Each row was made from one walk, in order. Every step used is in the known rows, and no mark comes twice. Write each row's walk.
In the rows, 128 means zero.
Known rows
rigub/pevozi/pavet/geke: [125  78 138 112  73 122 147 154 172 143 116 135  81 129 101  97 136 124
 108 109 140 142 153 104  94 137 119 150 154 239 146 138 129  85 165 231
 135 144]
doro/pevozi/pavet/geke: [143 127 141  89  85 143 139 128 165 136 124 109 106 147  78 111 137 131
  95 115 124 114 160  96 127 116 115 137 167 236 145 171 113 106 144 214
 129 143]
doro/pevozi/zega: [148 128 131  42 142 128 102 101 115 116 124 149 102 156 110 148 163 148
 116 122 165  84 147 166 130 117  96 122 119 146 157 145 125 139 134 178
 131 157]
kibo/pevozi/zega: [145 106 162  79 164 123 109  93  88 105 102 176  71 133 127 143 136 141
 126 127 168 109 149 140 124 101  98 116  79 130 153 113 134 108 153 179
 127 153]
livez/bafat/foso: [133 120 153  99 149 103 137 149 118 129 132 168 112 156 183 113  92 108
 135 148 150 115 122 138 163 145 115 112 141 123 161 109 133 142 164 156
 105 157]
foso/geke/pavet/pevozi: [135  88 123 146 101 144 115 136 114 144 141 142 105 104 117 125 151 134
 106 116 144 104 161  99 183 106 130 127 152 168 125 151 160  78 125 178
 122 123]
livez/pevozi/pavet/geke: [126  99 158 101  99 147 143 119 132 132 111 135  86 125  78 119 136 121
 120 131 136 105 184  88 138 119 122 135 169 219 138 168 106  86 132 190
 137 170]
gudeb/foso: [138  89 127  87 115 150  92 117 113 141 117  97  95 142 101 102 126 122
 126 120 136 124  99  76 152 120 114 118 113 132 138 136 124  93 154 177
 139 159]
zega/pevozi/livez/bafat/foso: [115  89 148 141 162 114 106 112 120 122 116 236 114 133 200 177 104 130
 167 139 146 115 167 112 205 191 119 130 124 175 152 116 147 157  95 129
 126 163]
geke/pavet/pevozi: [133  89 121 158 116 144 102 123  69 128 144 126 115 111 141 104 170 164
 104 127 145  98 105 139 197 109 128 132 158  81 133 120 153  83 113 154
 118 125]
pevozi/pavet/geke: [126 110 147 124 109 143 130 152 153 135 116 120  80 137 116  99 129 111
 105 111 125 135 163 101 164 124 122 134 155 225 135 157 105  93 138 212
 130 143]
kibo/pevozi/livez/bafat/foso/gizum: [149 143 197 126 171  77 156  82 128 117 127 227 117 141 169 193  48 110
 154 144 177 146 111  83 124 144 140 128 109 208 168 103 172  90 129 160
 102 148]
kibo/pevozi/zega/gudeb/foso: [131 107 172 136 147 160  82 107  83 115  98 164  95 117  89 158 155 119
 143 111 155  97 120 121  55  80 109 124  54 100 141 137 129 109 105 162
 146 165]
doro/pevozi/livez/bafat/foso: [143 144 156  79 140 109 136 109 134 123 152 210 138 158 168 169 107 146
 137 146 142 104 131 146 135 170 115 121 138 173 170 123 152 148 120 148
 113 152]
doro/pevozi/zega/gudeb: [135 138 150 103 131 150  94 121 106 105 133 166 130 137 120 165 183 142
 130 119 165  70 148 183  71 105 104 124 107 126 156 177 118 174  91 162
 131 163]
kibo/pevozi/zega/gudeb: [130 118 182 138 154 145 101 115  80  95 106 195  94 113 140 161 152 136
 138 126 171  97 144 156  68  86 105 116  68 104 152 138 127 140 111 163
 127 156]
pevozi/livez/bafat/foso/geke/pavet: [138 114 173 134 138 111 138 132 135 144 157 240 102 120 164 190  95 111
 134 136 151 107 178 129 203 153 136 115 134 183 152 129 160 115 105 157
 110 136]
kibo/pevozi: [149  98 163  89 125 133 129  93  93 112 112 146  83 128 140 118 103 146
 124 144 158 130 123  80 120 100 103 111  99 138 156 115 141 108 174 182
 115 146]
gudeb/zega/pevozi/pavet: [111  67 102  66 103 184  97 114 143 149  74 131  79 152 141 108 143  76
 122 112 160 134 148  71 191 107  87 156 125 131 161 162 134 159 149 192
 146 151]
gizum/foso/geke/pavet/pevozi/zega: [134  60 123 146 135 150  92 132  96 140 137 131  91  97  88 188 195 138
  99  74 135  57 180 157 181 129 106 130 124 146 128 100 147  97  98 168
 135 118]
geke/pavet/pevozi/doro: [123  89 110 154 105 149  99 168  64 137 165 128 165 110 139  86 149 167
  87 108 129 100 127 167 192 130 145 143 197 107 124 139 182  67  80 154
 131 111]
livez/bafat: [129 105 140 117 137 126 128 142 131 129 153 137 101 148 139 104 121 108
 148 152 149 126 134 142 171 127 119 118 117 126 142 133 135 126 123 164
 108 159]
foso/geke: [139  98 138  75 107 134 126 138 157 135 124 146  85 134 130 127 103 105
 125 124 153 132 184  70 148 123 115 108 120 221 144 167 127 123 160 206
 123 151]
rigub/pevozi/livez: [131  69 136  87  99 116 118 112 140 121 133 196 103 125 158 155 136 164
 137 122 160 138 124 122 100 166 113 133 114 186 159 129 158 118 128 185
 134 148]
gizum/foso/geke: [141  59 137  83 101 148 118 137 142 136 130 107  83 124 107 167 118 116
 117  97 135 111 180  66 136 152  96 108 116 216 149 115 123 137 162 197
 125 140]
gudeb/zega/pevozi: [115  70 107  67 122 159  97 114 116 153  83 114  92 136 146 119 152  99
 140 133 163 127 143  64 211 134  80 137 121 102 155 142 141 141 162 168
 131 152]
doro/pevozi/zega/gudeb/foso/bafat: [137 150 123 112  95 175  88 112 143 139 135 135 154 128  65 173 158  80
 157 114 142  81 114 167  63  99 126 128  89 109 135 165 122 144 108 143
 142 185]
geke/pavet/pevozi/livez: [126  92 128 173 129 147  90 106  77 122 154 176 126 105 160 151 174 183
 115 118 141 106 114 148 207 137 135 135 147 110 134 123 163  79  63 142
 129 119]
rigub/gizum: [140  90  88  98 115 140 123 118 123 132 136 143  82 121 119 144 119 148
 136 109 155 144 122 108 141 120 104 108 120 104 168 105 133 172 187 181
 130 155]
doro/pevozi/zega/gudeb/foso/gizum: [144 148 151 111 128 139  92 100 133 130 119 127 141 143  41 194 159  99
 141  98 180  86 102 109  56  92 128 141 108 164 147 185 130 121  84 174
 143 173]
pevozi/zega/gudeb/foso: [116 106 144 134 146 163  66 138 102 125 112 148 110 127 105 150 176 110
 142 102 151  91 122 156  98 102 114 122  84 101 135 157 111 129  85 158
 151 170]
doro/pevozi: [154 120 131  53 102 138 120 103 120 121 134 118 115 149 116 122 134 152
 116 137 152 106 124 104 124 122 103 119 140 152 159 155 132 140 161 181
 119 152]

Which walk is each row?
[129 109 141 158 123 112 140 156 121 154 146 183 117 117 147 131 117 109
 118 132 139  95 161 132 186 127 135 126 161 151 135 126 166  93 137 155
 108 129] : livez/bafat/foso/geke/pavet/pevozi
[145  53  88  97  93 149 129 128 156 150 140 121  66 104  73 200 112 132
 129  73 134 129 172  68 114 147  91 104 103 184 166  87 133 182 197 200
 132 144] : rigub/gizum/foso/geke
[118 119 141 140 146 106 133 150 158 137 142 234 131 135 184 161  99 115
 141 118 124 128 185 126 150 168 134 124 132 235 134 134 165 106 108 155
 123 137] : pavet/pevozi/livez/bafat/foso/geke
[119 101 122 141 136 139  95 120 109 113 140 175 128 129 176 136 155 171
 127 113 131 130 129 133 164 152 125 129 131 164 131 134 150  97  85 154
 137 134] : pavet/pevozi/livez
[126  91 153 101 122  85 140 135 145 129 140 236 119 137 189 151 100 139
 148 136 155 129 121 154 102 186 118 132 125 170 170  99 166 132 139 165
 119 154] : rigub/pevozi/livez/bafat/foso
[148 118 124  51  82 161 120 101 145 117 125 138 101 164 112 108 121 135
  99 117 149 112 134 114 103  93 110 136 144 180 163 168 128 158 141 205
 136 153] : doro/pevozi/pavet
[124  88 135 205  81 183  89 148 103 153 140 134 130  88  75 144 170 111
 122 101 130  90 136  82 115  89 139 134 126 135 113 178 155  81  79 164
 141 139] : zega/gudeb/foso/geke/pavet/pevozi
[146 106 139  96 123 128 110 102 137 146 115  89 108 146  79 136 100  92
 136 113 169 140  83  36 148 115 136 130 129 177 141 147 132  75 142 189
 130 163] : gudeb/foso/gizum
[149 134 161  74 143  89 134 116 124 126 103 148 116 153 174 154  69 106
 119 122 186 131 100  66 152 142 127 117 164 182 172 128 132 121 182 182
 110 152] : bafat/foso/gizum
[132 110 139 115 149 114 106 140  97 141 108 200 101 115 148 172 151 130
  94  98 156  72 174 156 188 120 120 125 153 153 139 133 149  96 137 166
 131 128] : bafat/foso/geke/pavet/pevozi/zega
[149 122 139  65 116 139 110  88 127 113 144 171 125 146 136 166 139 173
 124 131 146 113 129 115 132 151 109 122 127 182 158 153 142 134 108 169
 128 147] : doro/pevozi/livez
[112 110 138 206 148 160  77 141  54 114 139 172 129  99 143 152 219 155
 120 107 159  61 130 215 147  95 128 136 129  45 128 148 142 118  50 135
 130 135] : geke/pavet/pevozi/zega/gudeb
[140 108 111 104  92 163 107 114 147 156 131  97 123 134 102 115  99  73
 151 130 131 137 100  92 153 119 134 117 108 120 129 128 125 100 168 160
 130 174] : gudeb/foso/bafat
[133 103 148 143 124 124 114 126 105 135 131 226 122 105 179 184 123 155
 104 107 140 104 165 105 188 154 135 123 161 194 141 132 167  91 115 160
 128 116] : bafat/foso/geke/pavet/pevozi/livez
[118  74 136 118 102 140  82 141 119 132 110 164 107 119  87 154 181 121
 143  98 166  95 109 156  26 115 110 141  82 118 145 144 134 126 113 176
 156 173] : rigub/pevozi/zega/gudeb/foso
[131  81 114 138 132 148  81 122 110 159 121 144  93 109  52 152 181 114
 113  89 137  79 161 129 180  97 128 137 113 149 111 147 152  48  98 172
 153 137] : gudeb/foso/geke/pavet/pevozi/zega
[107  93 132  90 161 127 110 117 129 154 100 204 113 144 196 172 123  92
 162 141 149 126 150 103 222 181  92 141 119 121 165 119 159 152 133 133
 124 151] : gudeb/zega/pevozi/livez/bafat/foso
[152 161 167  87 146  83 152  93 158 129 149 198 152 164 146 198  78 118
 146 138 170 119 110 108 131 163 134 134 151 219 172 136 161 127 111 158
 106 154] : doro/pevozi/livez/bafat/foso/gizum
[124 115 147 184 157 113 116 131  83 132 159 216 140 120 192 156 140 155
 128 133 135  96 110 182 210 155 140 135 158  97 142  93 172  92  78 120
 114 123] : geke/pavet/pevozi/livez/bafat/foso
[128  97 121 151 155 137  85 123  65 124 131 154 103 111 130 134 201 160
 107 109 159  72 131 204 206 105 120 135 139  66 129 119 147  82  87 148
 131 128] : geke/pavet/pevozi/zega
[120  65 129 126 137 150  82  91 113 113 108 198 100 120 168 172 138 155
 156 122 150 125 161  78 205 170 115 130 114 188 143 143 137 142  83 151
 141 160] : zega/pevozi/livez
[116 107 140 191 128 157  91 152  99 126 137 192 118  91 117 169 199 126
 119  98 157  68 186 179 135  92 130 131 120 132 121 176 145 113  60 161
 136 135] : foso/geke/pavet/pevozi/zega/gudeb
[116  97 102 120 111 145 101 180  95 128 150 124 169 131 155  80 130 156
  98 105 122 123 146 154 145 145 139 138 178 159 124 146 173  85 104 163
 137 126] : pavet/pevozi/doro
[124 110 147 131 151 130 120 123 136 123 164 191 110 142 165 142 128 130
 159 142 142 136 143 155 178 157 126 123 105 157 142 131 142 120  73 155
 119 150] : pevozi/livez/bafat
[119 104 114 115 164 130  88 136  96 116 114 153 108 136 149 123 180 145
 119 106 148  97 146 185 161 123 112 127 122 130 128 129 134 103 107 161
 139 146] : pavet/pevozi/zega
[128  86 140  60  98 163 126  97 110 109 111 162  87 145 113 115 119 121
 122 132 164 101 152 105 116 101 116 134 146 156 157 166 118 146 122 179
 143 177] : livez/pevozi/pavet
[108 104 124 162 129 165  74 160 132 138 112 164 122 114  82 159 182  96
 135  79 132  95 177 126  77  97 126 132  88 179 110 184 135 102  76 167
 161 158] : pavet/pevozi/zega/gudeb/foso/geke
[110  72 114  78 137 161  88  96 123 146  95 163  99 130 167 164 158 115
 149 126 156 137 148  74 220 160  87 141 110 136 155 151 151 137 117 155
 140 146] : gudeb/zega/pevozi/livez
[138 129 180 144 152 134  98  89 101 121  97 151 111 121  68 188 126  94
 150 104 183 110 100  84  48  75 128 135  68 151 141 149 139  89 100 175
 139 167] : kibo/pevozi/zega/gudeb/foso/gizum
[112  97 133 208 140 171  59 137  58 133 128 147 129  97  91 148 221 139
 121  94 145  62 100 188 139  89 130 142 114  37 116 143 140  86  45 134
 149 144] : geke/pavet/pevozi/zega/gudeb/foso
[104 114 133 173 155 148  80 152  89 105 123 173 131 119 164 142 198 142
 132 102 151  87 144 202 103 112 116 132 111 100 129 158 130 140  68 148
 142 150] : pavet/pevozi/zega/gudeb
